Each row was made from one walk, in order. Every step used is in the known rows, and no mark comes twice. Write each row's walk.
Known rows:
e k g b r: [ 12   0   3  21  19 -21 -14   0 -14 -27  14  18   2 -31  20 -14  -3  22
 -15 -15 -19 -28  -1   3  39  36 -21  13 -38 -19   8  17]
g k e b z r: [-32   1  12  23  11  15  19   2  15 -50 -42  66  -2 -30  20   9 -25   4
  33 -56 -41 -10 -16 -34  -3  14 -47 -23   6 -28  61  17]
k e g b: [-11 -26  13   0  -4  10   6  -7  -2 -56  -5  13  12 -21 -14  21  -2 -11
 -31   7 -22  27  12  12  27 -10  -6  24 -47  21  17  22]
e b g k: [ 26  -7  -6 -20 -11   7  30  -3   8  10  -5  47  -4  14  -9  15   4 -37
  30  21  -5  12 -15  27  -7  12 -39  14   9   7  17  -3]
r z: [-24  -1  28  10   3  -3   4  11   9  13 -15   0   6 -14   7  -1  -1  -5
  -9  13  18 -19   3 -16  -4 -10  -6  -3  16  -7 -17   8]
k e g r z: [  2 -12  33   5  16   2  19  10 -12 -26  19  -4   4 -40  -1  14 -25 -33
 -17  16  -7  23 -10 -21  18  -1  -3  20  10  23  14  41]
t z b r: [ -1  37   3   3  29  -7 -30  16  -4   4   8  -6 -16  12   5  -8  -6  45
  11 -34  12 -17 -11 -21 -22  -4  40 -51  44 -18  14 -27]
t b g k e: [ 12  14  -9  -3 -24   2  -2  18  -3 -28  14   3 -25  32  -7   2  15  -3
  31 -13  10  15  -3  -2 -10   5 -35   8  -5   8  29  -9]
g r: [ 19 -21  13 -18  30  13  -1   7 -27  17  12 -25  27 -18  10   5 -19  -9
 -17  22  17  25  30  22  -6  -5  -7   5   1  -3  -9  -1]
k e g r z b: [  9  -2  17   7   2   0   2  10 -14 -32  34 -29 -10 -28  -9  -4 -13 -19
 -12   4  10  36 -12 -29  19 -25  34  -3  24  39   0  33]
r z b e: [-18  15 -17  12 -22  -2 -18   5  13  24   9 -35  -9  -1 -10 -25  38 -13
   2  22  48 -10  -3  -9 -14 -22  54 -20  25  34 -38 -13]
k g e: [-10 -20   9  15  -6   1  -4 -11 -10 -26 -29   9  12 -11   9  12  10  31
 -22 -18 -23   4  32 -13   1  18 -38  37 -53 -43   5 -11]
b e: [ -3  -3 -18  -5  -9   3  -1  -1   9  24 -10  -9  21   7 -11   8  27 -13
  -8  30  26  -7  30  28 -22   9   0  11 -17  17 -12 -21]
b z: [ -3   0  10  -1  13   3   8   8  15   2 -26   9  14  -6  17  12 -10  24
   8  -9 -14 -16  -4   4  -3  -4 -26 -13  16 -14  11  -8]
b e g r: [ 36 -15 -21 -25  11   8  16  -7 -16  17  31 -15   8  -4 -23  12   4 -45
  -1  47  20  33   3  47  -1   7   4  30  -7  54  -7   3]
e k g: [ 33 -13   0  21  -6 -30   4   8  -3 -13   5  -2  11   9   6  16  -5  23
 -22 -15  -4 -22  42  -2  15  48 -59  35 -44 -15  10   7]
z t g: [-32  -2  -9 -17 -12   3  -2 -23  16  38  14   3   8  52  20  14 -13   2
  -4 -10  11 -11  11   5 -22 -19  14 -11   9 -14 -30  -7]
t g k e b: [-25  -8   2  -5 -10  14  12 -18  16  -5   2  62  21  15  15   7 -21 -44
  13 -22 -13  15   7  -1 -12  27 -53  30 -26 -37  22  -1]
e b g: [ 14  -7  -4 -19  -5  12  13 -11  18  19 -21  27  24  10 -14  15  13 -26
  10  38   2  -1   3  27  -7   5  -5   6   7  17  -2 -14]
t g k: [-13  -9  -2 -16 -13   7  17  -1   1  21  25  33  -1  39  15   4 -18 -25
  19 -18  21  14  11  16 -12   1 -53  21  -5 -26 -17   2]
e g b z: [  0 -20   0 -15  11   9  13  -9   2 -29  -8  20  -6 -19  -2   7 -13   0
   6   4 -33  11 -36  30  35 -27  -4   3  -6  24   9  14]
z t b: [-15  12 -13  -6   0  -6 -32 -13  -4  14 -10 -31 -17  47   5  -1   1  34
   1  -7   4 -16   8  14 -22 -19  24 -25   0  -2  -1 -32]
g r b: [ 30  -4   7 -13   9  -4  10  15 -16  45  19 -41  22 -15 -14  -6 -24  -9
 -18  22  12  29  23   1  -3  -1  11   9   4 -15 -19   9]
b r z: [-28  28  33  17  26  -9   2  14  16  12 -16  27   0 -28  16 -13  -3   2
   5   3   5 -43 -27 -24  -2   4   2 -24  42 -20  -6  16]
t b e k g r: [ 50   2 -43   4  11 -15 -34   1 -38  14  49 -53  -7   9   2 -26   8  -7
   8  10  23   2  19  31   4  47  -4  40 -45  29  -1 -29]
t z: [ -1  -2  14  -5  21   2 -10  13  -8  10  -8  -8   4  16   4  24 -17  24
  -7 -13   9  -5  23  -4 -26   7  -3 -11   5 -20  18 -24]
g e b: [-10 -15  14  -9   2  16  -3 -25   5 -15 -39  35  12  -7  -1  -8   8 -19
 -10  10 -38  12  -6  22   2  12 -15  21 -22 -33  15 -24]
r b z t: [ -1  21  -5   2 -13 -19  17   0  26  36 -16 -17  -8  12  -1  12 -19  40
   7 -20 -35 -26 -25 -26  -8 -15  26 -36  34 -21   7   5]
g b: [-19 -26  10  -9  10  15 -13  -5 -14  -6  -8  -8  18 -20   5  -3   3  -2
 -26  19   7  13  21  26  10 -23   6   2 -29  -3 -17  -4]
z r b g e: [ -4  14  -3   0 -44   8  18  11  15  -1 -10  -2 -20  17 -38 -21  23  -5
   6 -12   2  14 -13 -33   6 -16  25  -7  15  -5 -28  18]
b g k e: [ 14  -2   9   0 -25   2  31  21   7 -26   8  23  -3   9  -3  29   9 -13
  11  -4   1  16  10 -12  -7  11 -50  12  -1   3  28  17]
k g r: [ 17 -29   5   3  30   3  -3  -1 -35   9   4 -25  36 -31  20  21 -19  18
 -18   8  12  17  55  -3  -7  13 -25  25 -36 -16  -4   0]
k e: [-13  -8  23  12  -3   2  -1  11  10 -24 -24   2  33  -8   5  26   0  12
 -29  -7  -3  -1  46 -15 -10  10 -28   6 -27 -19  20   2]
g k e: [ -3  -8  22  13  -8  -1  18  16  -2 -33  -8  22   5  -6   8  27  -9   1
  -9 -22  -8  11  30 -15  -9  20 -64  14 -23 -27  39  14]
t b z r: [-32  19 -11  10  18  12 -28   9   3 -13 -29  -4 -16  16   8 -25  -8  40
  37 -42   9 -23 -10  -8  -8 -25   1 -42  18  -1   2 -19]
z r b e g: [  1  15 -32   5 -37 -10  25   4  22  22  -4  -3 -10  20 -63   3  16 -22
   7   6  24   3   9  -6  -2   2  26   6  -6  42 -22  23]
k g r b: [ 30 -12  -4   6   8 -12   7   7 -26  38  11 -44  32 -26  -4  10 -23  18
 -22   6   7  23  48 -24  -4  17  -6  28 -32 -29 -15  10]
e k g r b: [ 64  -7  -4  10  -3 -33  11  16 -24  25  42 -43  11 -13  -9  -5 -28   6
 -24  -3  -5  10  31 -12  23  46 -25  42 -29 -19  -3  24]

Write each row's walk:
[-12 -17  12   0   5  12  10  -5   7 -61 -13  23   3 -32   2  16 -12   5
  -4 -12 -44  14 -25   2  35 -16 -11   9 -22  18  34  24] => k e g b z
[ 31   3 -40 -10 -36  -9  20   0  -1  -7  29   4 -39  36 -39   4  27 -24
  24   6  23  28 -10  33  -1  -5  -5  15  -2  51   1  -1] => z b e g k
[-14   3  -3  -6  16   1   5 -29  24  15 -39  28   6   2  24  18 -19  19
  16  -8 -50 -31 -30   5 -11  -5  12 -35  25 -12  31 -16] => e b z t
[  9  -8   6 -18 -23  15  11   0   7 -13  -6   9  -6  16 -10  -1  29 -10
  -1  17 -10  15 -13  12   5  -8  -8  15   5   0  -9  -7] => b g e
[-19  41  -7   3  24 -12 -35  -9   2  14  -8  -4 -24  31  12 -11   1  41
  18 -16  -8 -39 -25   3 -18  -8  32 -45  26 -14   8 -26] => z t b r
[  0   4 -16  -2   4   8 -20   6 -18  35  39 -57  -4 -26   0 -35  21 -30
   1  36  53  17  -9   0 -10 -28  69 -18  36  42 -41  -8] => g r z b e
[ 35 -14   2 -29  13  16  12  12 -18  24  28 -23  17  -3   0   8  -2 -22
   1  40  29  28   9  24  -4 -13   5   3  24  26 -18   4] => b g r
[-27   3   7  12  16  14   5  13  13 -12 -35  14   6  -7  13   4 -13  31
  17 -35   0 -24   4 -18  -4 -19 -14 -39  26  -6   2   7] => b z r
[-10 -23   4  11   1   8  -5 -32  -3 -22 -49  35  22 -21   8   8   6   8
 -14  -4 -44   3  19  -5   0  32 -32  40 -57 -45  20 -23] => k g e b
[ 47  -1   5 -13 -35  -6  15  10   9 -24  25   9 -28  30 -16 -15  25 -23
  -4   6 -18   4 -30  23  31  23 -24  26   6  11   2   6] => b g e k
[ -1  33 -28  13 -21 -29 -29  -5   9  24  34 -37 -55  41  -2 -38  24 -15
  16   7  15 -48 -48   7  -1  13  46 -13  22  43  -7 -16] => r z t b e k
[-13   6   2  -2  10  -5   7  -8  18   9 -22  -1  -5   9  25  22 -14  41
  10 -17 -29 -30 -18  -6 -10 -16   6 -37  32  -9  17  -5] => b z t
[  4   6 -32  -2 -23   1 -20   1   6  20   5 -32   7  18 -17 -10  40   1
  -4  18  43   5  28  20 -19 -12  37 -12  -3  30 -28 -30] => z b e
[-17   7  12  12 -11  -4 -14  12   7   6   0 -25  -7  -1   0 -20  11   8
  -7   1  34  -7   2 -21  -2 -32  31 -27  30   8 -32   0] => r z b
[ -6  16  -9  -3  17   2 -26   7   5   1 -20 -10  -8  18  12 -15  -6  31
  29 -18  -8 -18 -16  15  -6 -10 -11 -18  10  -6  10 -33] => t b z
[-55  10  14  30  25 -11 -16 -21  -8  -1 -11   9 -13 -51  39  -4  -4  36
  -6  -9 -18 -46 -30 -50  10 -16  47 -29   3 -19  -5  21] => k g b r z t
[  0  28   0   6  11  -5 -19  11   6   2  -4   0   3   3   1 -15  11  29
   2 -12  17 -13   4  -2  -4 -11  21 -39  28  -9 -10 -10] => z b r
[  5   0   9 -16   9   3  13   0 -11  36  34 -34 -17  -9  16   3  -8 -20
   6  36  18   0 -34 -16  -7 -34  55 -28  65  36 -24  21] => b g r z t
[ 26  -8  16   0 -17 -11   3   6   0 -32   9   8 -19  15  -4 -19   8 -10
 -22 -10 -28  -2 -11  22  28  32 -37  27 -17 -21  13   0] => g e k
[ 42  -6 -37 -23  -4   5  -2  -5 -20  14  45 -41  -6   9 -31  -7  16 -32
   3  36  34  46   3  42   2 -16  43   8   7  69 -22  -6] => z b e g r
[ -2 -12 -36 -20 -24   5 -16 -15   5  20  60  -2   2  27   2 -36  17 -57
  -4  17  28   2 -10  54  22  12  14  30 -29  29 -43  -7] => t g b e k
[ 18   2 -10 -16 -37  13  -8   1   3 -18   8 -16 -21  29 -17 -19  40   4
   1   4   8  29 -16   7   6 -29  29  -9  18  14 -23 -16] => z b g e
[-17   9   3  13 -18  -5   8  17  12  20 -21 -13   9   8 -28  -3  -6  15
 -10 -18  22  -5  35 -30  -8 -10  10 -19   1 -16 -24  18] => z r b
[-17  18   3  10   0  -5  -1  24   3  22 -12 -18  -9  16 -26   2 -23  30
  -1 -40  18  -7  21 -48 -24  -3  28 -31  15 -25   0   2] => t z r b
[ 45  -6 -16 -26   0  14  -7  11 -22  18  44 -49   3   8  -7  -8  11 -10
   5  29  41  42   8  18  -3 -36  43 -21  36  40 -33  -6] => z b g r
[ 16  -6 -23 -11 -16  -3  19  -7  12   8  -3   8   4  20 -35  22  21 -29
  -1  32  14   3  10  39  -4  11  -8  29 -18  47  -4  -3] => b e g
[-40  10  32  18  18  -2   5  -1   8 -51  -3  39 -11 -56   0  -7  -4 -18
  -8   2 -27 -11 -48 -28  35  -6  18  -4   6  12  17  46] => k e g b r z
[  5 -10  16   6 -11  -7  18   4  15 -41 -17  18  17   4 -19  39  -6  -1
 -23  -2 -15   9  26   0   7  12 -35  24 -28  13  27  20] => k e g
[ 37  10  -8 -12 -43 -14  41  23  11  32  18   2 -18  26 -33   9   3 -17
  21   8  12  16  -8  -5  -3   3 -26  13  19  -1  -7  20] => r b g k
[-30  20   8   2  13   9  10 -14  21  -6   3  88  14   1  24  -3 -21 -35
  31 -31 -26  -8 -23 -10  -9  37 -45   9   0 -51  31   5] => t g k e b r
[ 24   8 -23 -31  11   9 -21  -8 -26  30  38 -52 -22  36   5  -7  -2   2
  20  24  20  15 -18  23 -16 -31  52 -26  33  36 -14 -22] => z t b g r
[-18  11   6  -5  28   0 -31  -7 -29  28  24 -52 -29   2  23 -25 -19   2
   8  10  16  -4 -30  -9 -13 -31  57 -31  37  12 -14 -11] => g r z t b
[-36   6  21  11   0 -10   3  -6  11  20 -12 -11 -13   0  18  10  -6  11
 -12   4   3 -31 -12 -27 -12 -23  26 -28  32  -1 -11  12] => r z t
[ 17 -29   0  15  -1 -15 -10  -4 -20 -26  15  -8   7 -17  11  -2  -3  14
 -32  -6  -7  -5  30  12  36  25 -31  35 -62  -6  -1  10] => e k g b
[-39  -9  -1  24  14  17  -3 -26   7 -41 -64  52   5 -35  20  -4  -6  31
  20 -51 -56 -16 -14 -36   7  12 -22  -1 -23 -42  29  -7] => k g e b z r
[-15   5   9  18  25   2  -7 -30   4 -21 -48  60  16 -35  15  -4   6  15
   2 -14 -57 -19 -11 -13   4  41 -25  21 -31 -58  30 -17] => k g e b r
[-39  21  34  12  25   7  -4 -17  16  -9 -38  61 -10 -42  14 -36   6 -26
  11   5 -45 -27 -67 -17  11  16  11  -6  29 -42  15   0] => g e b r z
[-19 -33   1   9   9   6 -16 -11 -23 -14 -17  -8  28 -30  15  12   2  26
 -27   5   2   5  49   1   9  -6 -11  22 -64 -16 -13  -4] => k g b
